Known rows, with every step that occurs:
bolufal > ropem > divi > gede: [ 16  27 -19  40  11  20 -52  -7   2 -23  23 -28   6 -13  -8 -10 -35  -5
 -20  19  10   4  -3  -3  77]
bolufal > gede > divi: [ 21 -25  13  12  -8  17 -28  17  -5  25  31  -8  -9  28   5   2 -10   6
  -2  16 -11  41  -1 -11 -12]
bolufal > lesib > lezi: [  2 -43   0  22  22  13   1  13  12 -27  -7 -27  20  -9 -12  -1 -10   7
  25 -13 -17  53   8  -5  -8]
lesib > lezi > zusis > bolufal: [-14   2  -6 -25 -22   9  20  24  -3 -22 -10 -44  24  15  25   3 -25  -1
  41 -20 -10  19   3  -3 -19]
gede > bolufal > ropem: [ 20  -7 -14  23  11  29  -9  14  29  -9  14   5  12  -8 -35 -10 -12   9
  -1  -1  -4  14 -24  -8  29]
ropem > divi > gede: [ 16  26   2  26   4   1 -65   0  -8 -16  29 -22   7  -9 -11  -2 -30 -31
 -10   2   8   7   6   1  82]
zusis > bolufal > ropem: [ 37  -7 -28  27   2  32  -6   2  11  -5   8 -42   7  -7  13 -13 -38   8
  13  -8  -6  13  -9  -9  21]
divi > ropem > bolufal > zusis: [ 63   4  -6  31   3   3 -27 -14  11 -24  36  -2  11  47  -8  -6 -13 -41
  21   4  -3  -8 -12 -12  12]
bolufal > ropem > divi: [ 29   7 -40  47   6  33 -21   7  17 -14  11 -49   0  -5 -10  -7 -10   4
  -7  27   3   7  -5  -3  72]
zusis > lezi: [  8 -26  19  12  25  11 -21   0  -1   7  34 -19  -3  -5 -15 -13 -13 -16
  10 -11 -11  20   5   0   5]
divi > ropem: [ 52   5  20  31   8   6 -38   5  -1  -4  11   3   5  23 -16  -6  -5 -51
   5 -24  -1  10  -2  -9   9]
lesib > bolufal > zusis > lezi: [  9 -26 -12  35   0  -2   7  11  10  -2  47 -23  15   8   4 -31  19   9
  31  -3  -1   6   2 -12 -38]
divi > gede > bolufal > lesib > lezi: [-18 -16  25  -5  22  -7 -28  13  13 -36   5  12  35 -21 -41   4 -29   3
  12 -22 -10  37  -4  -2 -19]
gede > bolufal > zusis > lezi: [  6   6   8   2  -1   2  -9  20  18  -3  52   2  16  -2 -33 -19 -11 -11
  19  -2  -9  12 -13   2 -31]
bolufal > zusis > lezi > tozut: [ -7  27   3   7  10   0  -6   1  -6 -15  37 -37   6  -4   4 -16 -15   6
  19   5  10  14   6 -10  17]
divi > gede > bolufal: [  6  16  25   0  11  -4 -55   5   7 -12  32  28  19 -10 -37  -4 -32 -29
  -4 -23   0  12 -12  -5  44]
gede > bolufal: [ 18  -6   6  11   4   9 -24  20  19  -2  21   7  13  -1 -38  -2 -10 -20
  10 -17  -6  17 -15  -4  35]
gede > bolufal > lesib > lezi: [ -9 -40   4   1  15   7   3  27  26 -26  -8  -9  30 -13 -42   6  -6  12
  26 -16 -16  41  -6  -2 -26]
divi > ropem > bolufal > zusis > lezi: [ 40 -11  12  13  19  -3 -20 -20   4 -15  51 -10   5  40 -14 -11 -13 -34
  21   8  -7 -16  -8  -5 -40]
gede > divi > ropem > bolufal > lesib: [ 63 -55  21  19  25  -4 -44 -39  27   2   3 -28 -16  30  -2  15 -20  -1
  12  10  -5  13  -9  -4 -53]
lesib > lezi > zusis > bolufal > ropem > divi: [-15  16 -45  -7 -27  27  24  22   7 -32 -20 -80  21  10  24   6 -20  26
  24  21  -1  -1  -2   0  -5]
zusis > bolufal > gede > divi > ropem: [ 49 -11  24  -3 -26   5 -34  14 -15  30  15 -27  -2  45  21   9 -22 -15
   8  -3  -7  12  -3 -11 -85]
lesib > bolufal > gede > divi: [ 14 -55  -2  25 -14   7  -9  20   2  28  22 -16   1  34  14  -3  23  30
  12  14  -2  22   0 -22 -30]
lesib > lezi: [ -5 -16   3  22   6  12  -6  25  -7 -28  12 -11  19   7 -16  -3   2  -9
  25 -12 -12  34   2 -13  27]
zusis > lezi > lesib > bolufal > ropem > divi: [  7 -42 -48  33  25   9  19   2  28   8   0 -51  20 -17  -4 -10  45  30
  16  14   3 -10   5 -17  30]
lezi > zusis > bolufal: [ 23   7  -6 -16 -19  12   1   4   8   3  -2 -43   7  11  32  -1 -42 -17
  25 -26  -4  14   1   1   8]
lezi > lesib > bolufal: [ 32 -41 -26  34  15  -5  11  10  22   8  -5  -3  29  -3   3  -5  40  -4
  33 -29  -1  21   4 -29  64]
zusis > bolufal > lesib: [ 44 -36 -11  14  12  13 -11  -3  20   3  -5 -57   8 -19  15  -1 -51  -3
  25 -27 -13  37   6   2  -4]

Rows:
[ 16 -50 -18  30   2  18   8  27  -1  13  20 -11  19  27  -1 -10  24   7
  13  -7  -4  16   5 -23  20]
lesib > bolufal > gede
[ 10  -1 -34  52   8  11 -34  -4   8 -21  16 -34  14  -8   2 -16   1  19
  -8  19  17 -16  -1 -14  58]
lesib > bolufal > ropem > divi > gede
[ 17  46  11   9 -10  -7 -45  12  12 -23  51  33  26  -4 -25 -16 -32 -24
   4 -11   1  17 -16  -5  27]
divi > gede > bolufal > zusis
[ 52 -29  23  17   8  -5 -50 -27   8   1  21 -10 -16  46  -4  12 -10 -19
  12  13   0  -6 -14 -12 -17]
gede > divi > ropem > bolufal
[ 48 -13   1   2  27 -13  -5 -23  15  -6  35   4  22  29  -8  -3   9 -39
  31  -4 -10  -5  -3 -16  -8]
divi > ropem > bolufal > zusis > lezi > lesib
[ 12  59  -8  14 -22  -8 -55  18  12 -25  47  -3  26  -5 -29  -7 -27 -26
  -1  13   7  -2 -12   3  48]
ropem > divi > gede > bolufal > zusis
[ 13   3   2   6  14  -3 -55  -1  27 -15   9 -23  18 -30 -37   8 -38 -11
  -9  -3   2  14  -2  11  33]
ropem > divi > gede > bolufal > lesib
[ 51   0  36  26  -9  -5 -53  -4   1  12  16  -2 -14  31  -2   1  -2 -28
   5  -4   1  16  -7  -9 -43]
gede > divi > ropem
[ 16   3   4  21   4   7 -10   6   3  -5  53 -16   5   2  -4 -26 -14 -14
  19   0  -9  25   2  -1 -14]
bolufal > zusis > lezi
[-18   2   4  -7  -9  12  13  22  -2 -29  -4 -12  18  20   4  -1  -2  -6
  27 -11  -7  32   3  -6   4]
lesib > lezi > zusis
[-16  -2  16   1  30   4 -17  -5 -11  -5  18 -39  -3 -10  -6  -4 -14   5
  10  -7   7  11  10 -10  38]
zusis > lezi > tozut
[ 20 -23 -56  59   0  24  -2  10  22 -11   4 -56  10   1  -2 -14  22  26
   6  24  11 -11  -4 -14  50]
lesib > bolufal > ropem > divi
[ 11   5  -2 -10   8  -9   7  18  31   5  37  17  33 -12 -28  -9   9 -15
  29 -15 -11  22  -8  -8   0]
gede > bolufal > zusis > lezi > lesib
[ 21  22 -46   2 -25  30   5   6  20  -8 -12 -80   5   5  31   0 -35  12
   9  16   6  -6  -4   5  24]
lezi > zusis > bolufal > ropem > divi
[ 26 -27 -18   2  30  -5   8 -19  24  -7  42  -7  20   7  -2  -6  -1 -12
  35   4 -15  13  -2 -13  36]
ropem > bolufal > zusis > lezi > lesib
[ 17 -28   9   3  35   1  -4  -3  10  15  17  -4  13 -16 -12  -5   6 -20
  19 -23 -14  31   8 -11  33]
zusis > lezi > lesib
[  2 -71 -13  11  38  12   3 -11  20 -37  -2 -34  17   7 -15  11 -17  15
  31   2 -19  31   1  -7  14]
ropem > bolufal > lesib > lezi
[ -9 -27   4  -7   9  13  20   9  19 -28 -22 -31  19   5   7   2 -14  11
  27 -16 -12  50   9   0 -30]
bolufal > lesib > lezi > zusis
[-25 -14   8 -41 -43  10  17  33 -14   6  -1 -41  11  43  39  15 -19  29
  30  11 -13  31   2  -7 -86]
lesib > lezi > zusis > bolufal > gede > divi
[ 26  24  -9  16 -17   7 -13  27  26 -12  39  11  22   5 -27 -13 -11 -17
  18  -5  -5  20 -18  -6  16]
gede > bolufal > zusis
[ 14 -43   9 -15  21   3   9 -18  18 -38 -27 -25  17  42  -4  17 -14  -9
  31  -7 -11   9   0  -4 -52]
divi > ropem > bolufal > lesib > lezi > zusis
[ 24   3  -7  10  15  -3   6   4  16   4  37  -1  22  -9   0 -16   5 -19
  28 -13 -14  34   5 -12  14]
bolufal > zusis > lezi > lesib
[ 32  -9 -29  51 -16   2   4  18  15 -12  33 -15  21  16  10 -26  18   0
  31  -5   3  13  -3 -19  16]
lesib > bolufal > zusis
[-10  42   8  -4  -6 -12 -50  11   7 -17  60 -12  21 -12 -36 -12 -26 -18
  -1  16   4 -10  -6  11   0]
ropem > divi > gede > bolufal > zusis > lezi
[-32  -1  28 -36  10  -6  -9   9  19 -36 -12   9  33  -8 -21   7 -30   8
  14 -21  -6  34  -3   4 -40]
divi > gede > bolufal > lesib > lezi > zusis
[ 14  -4  -8 -28 -22  26  14  22  -4  16   3 -37  14  29  34   2 -38  -9
  16 -13 -11  20   5  -4 -10]
lezi > zusis > bolufal > gede
[  8  19   5  15  17  16 -41   0  15 -19  25  24  16 -15 -33 -12 -32   2
 -16  -7   1  10 -21  -9  37]
divi > gede > bolufal > ropem
[ 41 -66 -14  21  42  15 -16 -29  30 -13   7 -34   0   0  -9   6 -32   1
  17  -1 -14  26  -1  -3  42]
ropem > bolufal > lesib
[ 36   7 -50  31  -9  30 -14   9  13  -7   3 -76   6  -8  11  -3 -33   7
   8  18   2  -4  -5  -2  43]
zusis > bolufal > ropem > divi
[ 22 -53   0   3   7  16 -23  -9   2  15  34 -16 -11  44   3  14 -15  15
   5  33 -11  19  -8 -12  10]
ropem > bolufal > gede > divi
[ 17  12 -35  27  -1  28 -20  19  31 -13  10 -30  12 -10 -37   0  -7  10
  -7  25   3  -4 -19   0  53]
gede > bolufal > ropem > divi
[ 15  -9  24   2  25  -2 -46  -6  25  -9  13  13  18 -28 -35  -2 -44  -9
  -4 -26  -5  32  -6   2  13]
divi > gede > bolufal > lesib
[ 12 -56 -29  28  37   9  30  -2  27  12   5 -18  21 -17   1 -18  37  30
  22 -10  -4   8   1 -26  10]
zusis > lezi > lesib > bolufal > ropem
